Each row was made from one walk, in order. Every step used is in the known rows, and no mark comes twice. Write each row's walk.
Known rows
puzi daso pesu tafe: [ -7  14  12  14  -1 -12  -9   4   2 -11  14   6  23 -11  -6   1 -11  11
   8  -1  -4   8  -5   1  -4  13  -9 -26   2   5 -13   5 -22 -23 -15   6
   7   2  -1 -20 -10  19  10   2 -15  -6 -12  14   2 -30  -1  -5   3 -16
   6]
puzi namak pesu rokav: [  5  12  -8   7  -6  13   0  11  13  -8 -18   4 -14  21  -3   9   4 -13
   2   1  18   7  12 -10  -4 -10 -13   8  -9  -8  10  10  -1  33  16   9
   1  -4   8   2  -4  -6  11  -1  23  21   1  14   7  23 -12   9 -14  -6
 -13]
pesu rokav puzi daso: [ -6  13   1   1   2  -6   4  18 -17  13   0   7  14   7  28   2 -14  12
  -1  -1   8 -13  14  14   3  -7   5 -20  28  27  -2  -8  -2  25 -10   0
   4  14  11   8   3 -11   4   6 -11   9  10 -16   3  -3   4 -18  -4   0
  -6]
rokav pesu tafe puzi namak: [-12 -11  12  11  -7  -9 -15   2   5 -15 -16   7   7  10 -12   8  24   5
  -3  -6   1  10 -22 -21 -13  14  -6 -12  -8 -27   8  -8   0  13   0   7
   6   2   7 -10   9  18  10   7  -1   3  -5  10   1  -7  16  11  -1  -9
  -8]
puzi daso: [  2 -11   1   7   7  -9  -5  -7  -2 -10   8  11  16  -8   0   6 -28  -1
  14  12  12 -12  10  13   8   2 -24  -4  17  27  13 -11  -9   7  -3   9
  -3 -13  -2  -9  -3   7  -6   2 -14   1  12   7  -2 -14   0  -9   5   0
  11]
tafe puzi daso: [  4 -19  19   1   8 -18  -2 -12 -16   0   7  18  14  -8  11   5 -10   0
   3  18   0 -12   1  11  15  10 -17 -14  16  26   8 -17  -3  22   2   9
  -2   1  10   5  -1  11  -8   1 -16  -1  14 -11  -8 -17  19  -7  -2   4
   1]
namak pesu: [  8  -4  10   7  -3  10   8  -2  11  -5   7  -1  -6   2 -14   7   9 -15
   5  -1  -5   7  12   2   1   1 -22  17   0   2   5   7  -6   5  25   4
  -9 -19  -3  -8   3   4 -10  -8   5   9  -1   5  -2  20 -15  11   0  -3
  10]
namak pesu nolu puzi daso: [  7   0   1  -9   3  -6  16  -2   9   6  10 -21   0 -11   7   7  -7 -14
  19  11   2  -4  27   5   9   3  -7   0  -1  16  -2   5 -10  -8 -12 -16
  11 -10   4 -13  -3   9  10 -13   2 -20   0  -4   9   6   9 -18  -2   8
   4]
daso puzi namak: [-11 -24 -23  20   4   7 -23 -13  -1  -7  -9   7   5  -3   0  -8   2  -8
   5 -11   8  -6   4  -3   4  15  -5  -2  10   8  25  -1   5  24   8  -2
  -5  -6  20  10  10  -8  -2   4   6  15  10  -3  -2   1  -4   7  -6  15
  -6]
daso pesu: [  2  -4   7   6  -6  10  -8  -4   0 -12  17  -3   5 -12 -20  -2   0   8
   5  -2  -6   2  -4  -7   3   2  -1  -2   5  -7  -1  13   2 -11  15   6
 -23  -4  -6 -12  -7  -1 -12  -5  -2   7  -6  -1  -7  -7 -14   6   0  -2
   9]
nolu pesu rokav: [ 13  11  10  -6  -6   6  -1   5   7  -2  -4  22 -15   7   3  -3 -27  -2
  -6  -7  -3   2  -6   2   5  -6  -3   6   3  -8   6   1   1 -13  12   4
  -5  -5  -6   5  -2 -10  -1   4  15  19   0  12  -2  -6 -10   1  11  -8
  -2]
tafe pesu: [ 12   2   6   4  -3  -8  -1 -15   4  -9  10   8   3  -1 -11   3  -9   3
  11  12   6   5   4  -2  -4   1  -5  21   4   8   2  -1  -2 -10  13  -6
  -9  -7 -10  -6   9  28 -18  -5   5   1   0  19  -5  -4   6   7   0  -3
  14]
tafe puzi rokav pesu nolu: [ 11   1   0 -13   0  -9   8  -1  -9  -2  -4 -12  -5 -11  10  -4  13   8
 -10   0  -9  -8 -29  -2   3 -10   3   6 -20 -15  -6 -10   3  -9 -20  12
  10  -3  -8   6 -12  -4  -1  -1  -3 -28  -1  -7  -4 -18  13  11  -3   9
   0]
namak pesu rokav: [ 16  17   1   1  -9  12  18  10  12  -4  -2   4 -10  13   1   9   5  -8
  -4   6  -5   9  14   4  -2 -11  -5  12  -4  -2  -8   8  -6   6  14   9
  -6   1  -5  -3  -8  -7   2  -3  16  17  -2   5  -2  23 -14   5  -6  -9
   4]
nolu puzi daso pesu rokav: [  4   7  -4 -19   0  -4   6   2 -16  14   7   6   1   2   9  -1 -14  10
  -3  14  -6  -3  16   0   3  -3  36 -28   2  24  -3   4   3   5 -19  -8
  -3  27  -3  -7 -12  -2  16  -4 -12   9 -11 -13   9 -15  15 -33 -13  -3
   0]
daso puzi namak pesu nolu: [  0  -5 -22  14  -3  13  -9  -3  20  -7  -6 -26  -9 -11  -2  -4  19 -18
  15 -18  10  -3   8  -7   1  18 -16  11  -7 -14  12  14   0   4   9  -7
   7 -10  20  11   1  -5   6  -5  28  -4   8   4  -1  19 -11  11  -8  22
 -11]
rokav puzi namak: [-15 -16  -4  16   6   5 -22   0  -2   2  -6   3   8   6  -3  -2   6  -1
   9  -9  22  -6  -2  -8   2   0  -8  -4  12  -3  18  -6   8  29  17  -3
  -9  -3  17  13  15  -8  -6   7   7   9  12  -3   3   9  -7   1   5  13
 -17]
rokav puzi: [ -7 -10   6   8   3   3  -5   3  -8   6   7  -4   8  -3   4  -3   1   5
   5  -5   0  -6  -3   6   2   3  -3  -6  21   2   3  -5   7   9  15  -4
 -12  -1   7   9  14 -13 -18   2  -4   9   8 -15  -5   5  -8   1   7  10
  -2]
nolu pesu tafe puzi: [  4  -2  42   5  -2 -17 -15  -1   3  -8   1  20  -5  -3   1  -1   2  -1
  -4  -9 -20   9 -27 -10   2  24 -16 -10   2 -11  -2 -11 -13 -22  19   0
   4  -8   5   2  11  14  -7   4   6   2  -3  11 -11 -14  10   9  19 -14
  -8]
namak puzi rokav pesu tafe: [-22   5  -2   6   7  -1   9  10   2  -2  -7   6  13   9  -5   3  10   6
 -26   7 -11  12 -17   9 -17  -1  10   1 -18 -17 -18  -5 -11 -14 -16   5
  24   1 -12  -3   4  10   7  11 -22 -16 -13   4   0   5   7  15   4 -15
   6]
daso puzi namak pesu: [ -7 -15 -11  17  -8  13 -14  -7  10  -3  -5  -3  -1   5  -8  -1  26 -22
   7 -11   0   7  15  -2  -3  18 -14   7  -4   9  23  12   5  27  20  -9
  -3 -11  21   9  17   6  -1  -4  11  18   2   2   0  22 -10   9 -16  13
  -7]
pesu rokav: [  6  10 -11   5   2   4  10   4   2  -9 -10  11  -5   3   2   2 -13   2
  -5   0   7  -3   5   9   4 -15  -6   1  16  -2  -3  -3   0   5   4  15
  -7   8  -8  -2 -14 -14  -5   3  12  13  11   9  -4   9  -7   0   6 -10
   2]
nolu puzi namak: [ -6 -22 -15   0   9   0 -14 -16   3  -1 -15  -1   1   5  -6   6  -3  -8
   7  -1  14  -1  14  -5   1   5   7  -9   3   2  23  -5  11  26   7 -10
   0  -2  10   0   4  -2   9  -2   8   5  10   0  10   8   8  -7   3   4
  -7]
namak puzi rokav pesu: [-16 -13  -9  -6   7   6  16  -1  -5  10   2   2   5   1 -10   1   8   3
 -20  11 -11   2  -4  18  -9 -10  21  14 -11  -6  -9  -2   3  -3  -7   3
   5   0 -13   5   5  -2   1   5 -20  -6  -6 -11  -3   4   2   8   3  -2
   8]
rokav puzi namak pesu nolu: [ -4   3  -3  12  -3  11  -6  12  18   0  -4 -26  -3  -2  -5   2  20  -8
  25 -15  21  -2   6 -15   1   1 -15   9  -3 -22   2   9   1  10  17  -9
   3 -15  19   9  11  -8   4  -3  29  -8   4  -3   8  25 -18   5   1  17
 -19]

Which walk is each row?
[ -4  10   7  -4  -5   7 -18  15  -3   7 -12  14 -12  20  10  -3  -8   6
  -2 -14  15  -1  -6 -19  -2   0  10  -4   7 -11  13   2  12  16  19  -9
   2   4  18  22  17 -14  12  13  23  26   2   1   2   0  -9  -7   4   2
 -28]  nolu pesu rokav puzi namak
[  3 -15  20   3  -4   2 -10  -4   7  -7 -10   4  -5   8  -6  10  29 -13
   7   5   3   5   0 -14   2  12 -20   8 -10  -1  18   0   4  37  24   8
  -2  -7  18   8  13  13  -4  -4  15  12   6   0  -3  17   7  12 -10   8
 -15]  tafe puzi namak pesu
[-14  -5  -3   3  13   4   9  -6  -6   7  -2   5  11  -6   6  -2   5   3
 -10  12   1  -4  -4  23   2  -4   3   8   1   3 -10  -6  -5   4   5   2
  16   1  -1  16   1  -9 -10   5  -6  -6  10  -5  -4  15   0  10   6   2
  -1]  namak puzi rokav
[  2  24   7  -1  -3  -2   7   8 -14   8   3   7  -5  15  14  -8  10  17
  -4   6   0   2   8  -6  -6  -9  17   5  12  10 -14   0   5   4   3 -11
  -8  20   3  12  12   8  -9   6   6   9  -2   1  -5   4   8  -5 -12  -5
  -2]  tafe pesu rokav puzi
[  2  -7 -13  -8   0  -4   2  -1 -10  -1  -3   2   3   8 -10  -2  -2   0
 -11   0  -2   3 -15   8  -5 -13  -6  14 -18   1   5  -7   1  -3 -16  11
   6 -15 -11  -3  -9  -1   1  -2 -17  -8  -6   8   0 -13  -8  17   0  -4
  13]  puzi rokav pesu
[ -6   0 -16  -7   5   4  20   5   6   5   2 -17   1 -14  -6  -5   6   5
 -17   3   2  -5  -7  13  -7  -9  13  17 -18 -24 -17   6  -2 -20 -13   3
  11   1 -12   9  -6 -16   3   2  -7 -28   2  -6  -2   3  -3   9   8  10
   6]  namak puzi rokav pesu nolu
[ -4   1  -1  13  -7  -5   2   7  11 -12   0   7   8  -1 -19   4   1  -2
  -4  -3  -7  11 -10  -3 -15   4  -8  -2  -4 -19  -4  -4  -6 -20  -9  13
  -7  -9 -16 -24  -5  14   1   0 -17   0 -13  14   2   5  -4  14  14 -20
  15]  rokav pesu tafe
[-15 -10  13   1   2   8   9  -2  -3   4  29   2  18 -15  -9   3  -5   9
  -1  14   1  -2  15  22   3  13  13 -11   8  12 -10   7  -3 -10   8  -7
  -9  11   1  -5   4   4   1   2 -16   0  -2 -15  -2  -5   3 -21  -1   6
   5]  namak puzi daso pesu
[  2 -13   6 -13  -1  -6  -2 -14 -11  11  16   3  10  -8   0   0 -15   3
   9  12  -7   0  15   1   4   8  23 -23   0  27   3   6   2  -3 -12 -14
 -10   9   3 -17  -5  11   8  -6 -23   1 -10 -13   6 -16  11 -28 -12   0
   5]  nolu puzi daso pesu
[ -3 -16 -25  -3  -2   1  -3  -5 -19   5  -4   1   3   3   3 -14  10  -6
 -19 -10 -25  -3 -17   9  -6   0  10   5 -11  11   7  -3   4   3 -23  -3
   2  -1  -3   6   0  -5  -3   3 -28  -1  -9  -7  -2 -10  -2  12 -13   8
  11]  daso puzi rokav pesu
[  5 -11   8 -16  -2 -10  -2  -6 -22  -1  -3   6  -2   7   3  -2  17   5
 -18  10 -14  -2 -29  -2  -4  -4   7   4 -16   4   7 -11   7  14 -16  13
   4   1  -4   7  -6   5  -7   1 -20  -8  -3  -8  -6 -23  14  12  -9  -1
   2]  tafe puzi rokav pesu
[ -5   3  -8 -12   5 -14  -2   3  -7   3 -14   1   3  15   2  -1   5  -2
 -15  -1 -18  14 -17  -3 -13  -3  23 -11 -15   3  -6  -8 -12  -8 -36  -1
  22   3 -13 -13  -4  10  16   2 -25 -16 -17   5   9  -7  11   3   2 -19
   6]  nolu puzi rokav pesu tafe
[  4  -8 -11  -3  11  -2   7 -17  13   2   2 -20  -5 -21   1  -2 -15  -6
  11   0   4 -10  12   2  12  -3   1  -2   8  -9  -4  -5   4 -20  -2 -14
  -1  -7  -1  -7  -7 -10  -5  -6  11 -18  11  -6   1   7   7  -9  14  10
   5]  pesu nolu puzi
[  6   1 -15  -3  -1   1   6   3  14  -9   2 -16  -2 -17 -18   0 -13  -1
  10  -8   1  -4  -2   1   0  -9  -7  12  -1 -28  -5  -4   6 -27  -8   8
 -13 -11 -16 -18  -8  -7  -2  -7  -2 -16  -1   5   2  -2  -9   9  13   2
  16]  rokav pesu nolu
[  6  21   2  -3  -5   0   3   9  -9  -5   9  13   4  -6   5   0 -14  12
   0   8   4  -1   8   3   7  -5   7 -15   9  16  -2   9  -4  -6 -13   9
  -9  19  -1  -6 -22  -2  10   0 -10  12  -5   2   2 -19   0 -18 -13  -3
   3]  puzi daso pesu rokav
[  1  15   8   1  -8  16  13  23  -3  12  -2  -3  -6  21  11   0  19  -5
  -5  -3  -7   6  14  -3  -5 -11   3   0   7   2 -17  11   4  15  11  -3
  -5  13   9  10  11 -11  -1   1   5  18  -6 -11   2  25 -12  -4 -11  -5
  -9]  namak pesu rokav puzi
[  1   3 -13 -10  -1  12   4   1   9   9 -20   1 -17  26   5   5  15 -15
   2   3   7   7  24 -14  -1  -5  19   0 -17   3  11   8   6  32   3  -8
  10  10   4   3   6  -7  21  -6  19  20  -5   1   9  34   7 -10 -16  -4
 -13]  nolu puzi namak pesu rokav
[  2   9  16 -11  -2  -7  -2  17 -17  11   9  24   0  12  23  -1 -20   8
  -2  -4  -1  -7   1   6   3  -6   1 -13  14  22   4  -6   2   7  -4 -12
   5   4   9  14   8  -7   6   8 -10  15   0  -5   0 -13  -2 -21   3  -1
  -7]  nolu pesu rokav puzi daso
[ -1  -9 -23   0  13  -1  -6 -16  16   1 -17 -18  -5 -11  -5   2  -7  -6
  18  -5  19 -11  11  -8   8   0   0  -5  -1 -12  10  -2   5   3   0  -9
   7  -3   8   2  -2 -14   7  -4  23 -13  15   4   8   5   6 -10   7  14
 -14]  pesu nolu puzi namak
[  2   7  23  11  -1  -8 -15   1  15 -15   3  16   0   0  -8  -3 -16  -4
  -1 -13  -8  12 -22  -6  -5  13 -23   3   3 -13   2  -7 -13 -33  12  -2
   4 -22  -9 -11   2  11  -1   4   9   1  -5  25  -5 -11 -10  12  23 -18
   2]  nolu pesu tafe
[ 15  24  -1  -1  -6  -2  13  -3   1  -7  -1   9  -8  10  -1   0  -5  11
   2  10   6   6   8  -3  -7  -8   3  16  11   5  -5  -2  -4  -6   3   7
  -4  10  -9   2   0  12  -6  -1   9   9   0  20  -5   2   7   3 -11  -7
   7]  tafe pesu rokav
[ 13   2   3  -7   4   5  17  -6  20   4   1 -27 -12 -10  -3   2   7 -20
  13   1  -8   4  16  -1   6   3  -2   7  -5  -4 -10  13  -2 -14   3 -15
   2 -11  -3  -9  -3  -6   4 -12  15 -11   0  -7   4  27   2  -7   2   7
   2]  namak pesu nolu puzi
[  7   7  -2   6  -2   8  -1   1  12 -12  10 -23  -4 -28 -13  -6  -7   7
  13 -12   5  -6  -6  -8   8  -1 -10   1   1 -26 -11  11  -1 -35   5   3
 -18   1  -9 -15 -16 -13  -8  -7  14 -15  -2   4  -3  -7 -15   6   3   9
   5]  daso pesu nolu
[ 19   5  -4 -13   7  -9   8 -18   7   7   9 -19 -10 -19  -2  -5  -3   3
  13   6   6   0  13 -11   5   5  11  11   2  -4  -8  -3   2 -31  -4 -21
   1   3  -9  -5   5  16  -7  -8  13 -22   1   6   0   2  21  -9   6  10
   6]  tafe pesu nolu puzi
[  6   6 -19 -10   1  -3   6   1   0  -7  -4 -19  -1 -12  -4  -3  -1   1
  -4  -7   2  -7 -19   2  -1 -18  -7  15 -19 -14  -5  -4  -1 -21 -24   8
   9 -15 -16  -4 -19  -9   2   0  -3 -28  -1   9   3 -13 -10  19   7   8
  10]  puzi rokav pesu nolu
[  8   7  34  -2   3 -22 -17  -6  -5  -6  -6  20  -4   4  18  -6   7   3
 -17  -7 -21  10 -44 -11  -1  13 -15  -5  -7   2  -3 -15 -18  -9  -1   6
  29 -11  -2  15  -1  11   1   8   5 -12  -2  11 -10 -20  13  16   6 -20
 -12]  nolu pesu tafe puzi rokav
[  2 -12 -21 -21   5  -4   2 -12 -14  12  -7   1  -3  13  -5  -2   0  -5
 -13  10 -11   1  -7   3  -4 -12  24   0 -14  11   6  -9   5   6 -29  -5
   5  -2 -12  -7  -2   3   7  -5 -25 -10 -13  -9   7  -6   7   1  -3  -1
  13]  nolu puzi rokav pesu
[  3  16  -5  -1  -6  14   6   6  -1  -3   3   6  -5  -3  -6  -5   2  13
  -7  -2  -6   2   0  -4   0  -9  19  -9   1 -10 -13  12   4 -17   1  11
 -17  19  -7  -7 -12 -17  -4  -1   7  18  -5   3  -6  -8  -9   1  -8  -8
   2]  daso pesu rokav
[ -4   8  -1   1  -1   6   5  14 -10   5  -2   9  -1   8  14  -9   4   9
  -6  -7   2  -4   1   7   2 -15  11  -8  23   4  -9   1   7  14   2   1
  -8  14   5   9   4 -24 -10   8   2  16   9 -13   0   8  -5  -6   2  -3
  -8]  pesu rokav puzi
[ -8  -5  15   0  -5   3 -10   7 -22   8  28   2  20  -4   5  -1   0  15
   7  -1   1  -7   4  -3   3  11   7 -18  14  20  -1   3   4   0  -2  -5
 -17   6   9  -3   0   4  -2   2 -23   7  -5 -18   4 -22  -5 -21  -6  10
  -2]  rokav puzi daso pesu
